In the rows, zero is written as 128.
Known rows, with every step that occurs:
tani piri: [115 176 111  98  80 100  81  92 102 126 146 128  85 134 157  89 123 134
 119 107 133 101]
rogur piri rudofi: [149 129 169 116  87  92  90  82 126 123 122 180 113 118 148  87 105  62
  92 115 150 134]
saze riluku tani: [147 126  89 146 108 106 164 138 135 126 121  88  69 138 137 121 144 156
 143  97 149 177]
rudofi piri saze riluku rogur: [174 138  73 162  81  52 152 145 130 134 121  90  72  60 148 149 123 128
  44 109 103 156]
rudofi riluku rogur: [135  96  54 138 177  47 116 134 137 136 186 136  78 171 123 143 154 132
  73 139 122 150]
rudofi riluku rogur piri saze: [153 107 103 126 154  52 100 142 136 132 145 136 107  99 119 151 123  79
  62 151 125 129]
piri saze: [ 97 170 104 113  96  86 106 100  88 127 146 122 123 118 129 145 125 111
 111 141 121 151]
piri rudofi: [105 145 123 119  99  81 100  83 105 119 159 161 107 156 147 108 123  96
  96 118 133 151]
tani riluku saze: [174 124  76 173 131  84 101 102  68 123 146 190 109 154 127  99 122 145
  74 120 144 151]
boti piri rudofi riluku: [ 76 136 141 161 131  90 108 112 168 103 160 153 139 168 182 114  94  66
 108 127 129 113]
boti riluku saze: [151  87  83 150 137  78 161 129 135 131 144 140 149 145 126 129 113 138
 120  93 107 163]
rogur piri saze riluku tani: [165 138 138 133  84 112 148 145 132 123  80  94  97  71 132 130 117 106
 130 106 151 157]
saze piri: [119 138 132 104  99 105  98 111 157 130 144 146  89 149 162  91 113 151
 161 123 145 130]
tani piri boti riluku rogur: [135 108  76  77 116  74 148 122 166 147 149  86  95 158  97 125 132 125
  82 114 102 120]
saze riluku: [144 135  78 159  95  63 133 134 115 145 113 109  87 131 155 125 132 152
 108 105 131 155]
boti riluku rogur: [168 103  43 131 156  54 179 135 173 153 169  99 103 142 103 148 143 145
  85 131 117 174]
saze piri boti riluku rogur: [136  72 100  90 134  80 164 142 215 152 145 107 103 170  99 128 124 138
 119 125 113 149]
riluku rogur piri: [184 114 116 102 120  69 129  97 161 149 135 144  81 118 114 103 145 102
  87 138 153 158]
boti riluku: [131 113  78 142 130  84 150 137 145 140 147 106 133 139 123 136 120 138
 117 117 116 150]
rudofi piri boti riluku: [116  84 128 134  82 113 142 132 154 127 126 117 139 127 108 126 110 100
  90  98  89 133]
saze piri boti: [ 89 119 158  70  82 114  95 102 155 133 125 148 101 177 132  95 123 126
 154 122 133 130]
tani riluku: [156 151  71 171 126  88  90 106  77 131 153 154  91 146 125 107 130 143
  72 142 150 140]
tani piri rudofi riluku: [ 98 135 121 129 119  84  50 118  99 102 174 151  94 157 180 102  95  93
  81 100 116  70]
rogur piri boti riluku saze: [157  54 152 108 111  95 147 120 158 139  90 157 169 140  96 110 105  82
 110  88 112 148]
rogur piri boti riluku: [140  81 144 107 104 101 138 125 164 145  93 126 153 132  93 117 113  82
 109 116 120 137]
boti piri rudofi riluku tani: [ 75 127 153 145 140 132 143 119 189  82 166 135 119 174 167 110 110  66
 144 119 147 136]

Rows:
[121  67 109 114 122  88 161 120 136 134 127 138 160 174  93 134 121 113
 113  90  96 161] -> piri boti riluku saze
[126  76 124 136 151  86  84 144 150 112 157 184 113 170 171 107  95 144
 144  99 122 116] -> rudofi riluku saze piri
[136  92 156 149 132  78  62 121 129 112 137 186 120 137 157 106  94  61
  77 110 135 107] -> rogur piri rudofi riluku
[ 93 108 144 161 139  82 122 106 164  96 153 188 156 173 185 106  88  63
 109 102 123 128] -> boti piri rudofi riluku saze
[139 113 140 107 103  99 112 107 151 123 141 182 110 157 166  85 105 151
 162 101 134 142] -> riluku saze piri
[100 100  98 133 162 116 116 140 132 103 175 122  86 174 124 131 146 130
 143 123 138 150] -> rudofi riluku tani
[129 121  87 115 144  55  72 118 126 112 189 144  66 160 158 114 117 100
  48 114 120  92] -> tani piri rudofi riluku rogur
[116 138 126  91  64 123 133 125 128 121 101  74  60 156 129  99 136 132
 139  79 132 122] -> saze riluku tani piri boti
[228 121  81 154 140  68 109 104 122 147 136 162  69 115 107  95 136 119
  36 150 169 146] -> tani riluku rogur piri
[ 87 148 152  50  70 149 112  89 125 110 135 104  76 174 109  88 143 111
 151 102 136 119] -> riluku tani piri boti
[134  81  68 102 141  65 176 128 169 154 150  98 112 171  72 151 152 121
  79 131 107 171] -> piri boti riluku rogur
[ 97 204 116  91  66  97  78  95  83 117 144 114 106 101 153 118 109 114
 110 124 119  98] -> tani piri saze
[207 149  86 148 127  68 103 108 101 140 132 149  94  84  99 126 124  99
  26 166 156 144] -> tani riluku rogur piri saze
[113 162 131 139  65 105 100 108 100 110 140 134 121  77 145 129 108  98
  88 118 107 137] -> rudofi piri saze
[107 185 124 149  84 121 195 130 174 111  97  60 117 103 155 138 114 110
 161 118 145 166] -> boti piri saze riluku tani
[135  55 135 138  88 105 155 129 149 120 121 148 155 132 112 117 101  99
  91  72  81 147] -> rudofi piri boti riluku saze
[ 97 111 154 110  56 115 102  91 122 121 124 145 108 133 119 100 129  92
  94 109 107 137] -> rudofi piri boti
[107  93 161  75  88 106 111  98 148 123 122 180 118 186 134  85 114 125
 157  97 124 140] -> riluku saze piri boti
[137 158 151 108  82  95  96 100 106 130 108 142 132  80 126 122 110  78
 108 136 137 134] -> rogur piri saze
[108 193 113 162  74  78 161 124 159 130  92  81 133  93 174 141 102 108
 125 122 127 144] -> boti piri saze riluku
[143  59 126  98 150  63  99 127 159 142 131 150  94 165  90 123 148  74
  66 134 128 130] -> rudofi riluku rogur piri boti
[ 70 104 135  77 119 136  83 126 123  97 154 111  79 192 118 108 133 107
 137 104 122  96] -> rudofi riluku tani piri boti
[103  92 103 111 114  90 147 125 147 142 129 107 144 166  95 140 128 113
 115 118 103 150] -> piri boti riluku
[157  84 113 130 129  96 149 146 185 126 140 148 140 144 158 111  83 159
 156  90 118 141] -> boti riluku saze piri
[113  82 111 156 151  66  87 117  98  97 168 200 129 177 160 121 106  92
  83  93 112 135] -> piri rudofi riluku saze
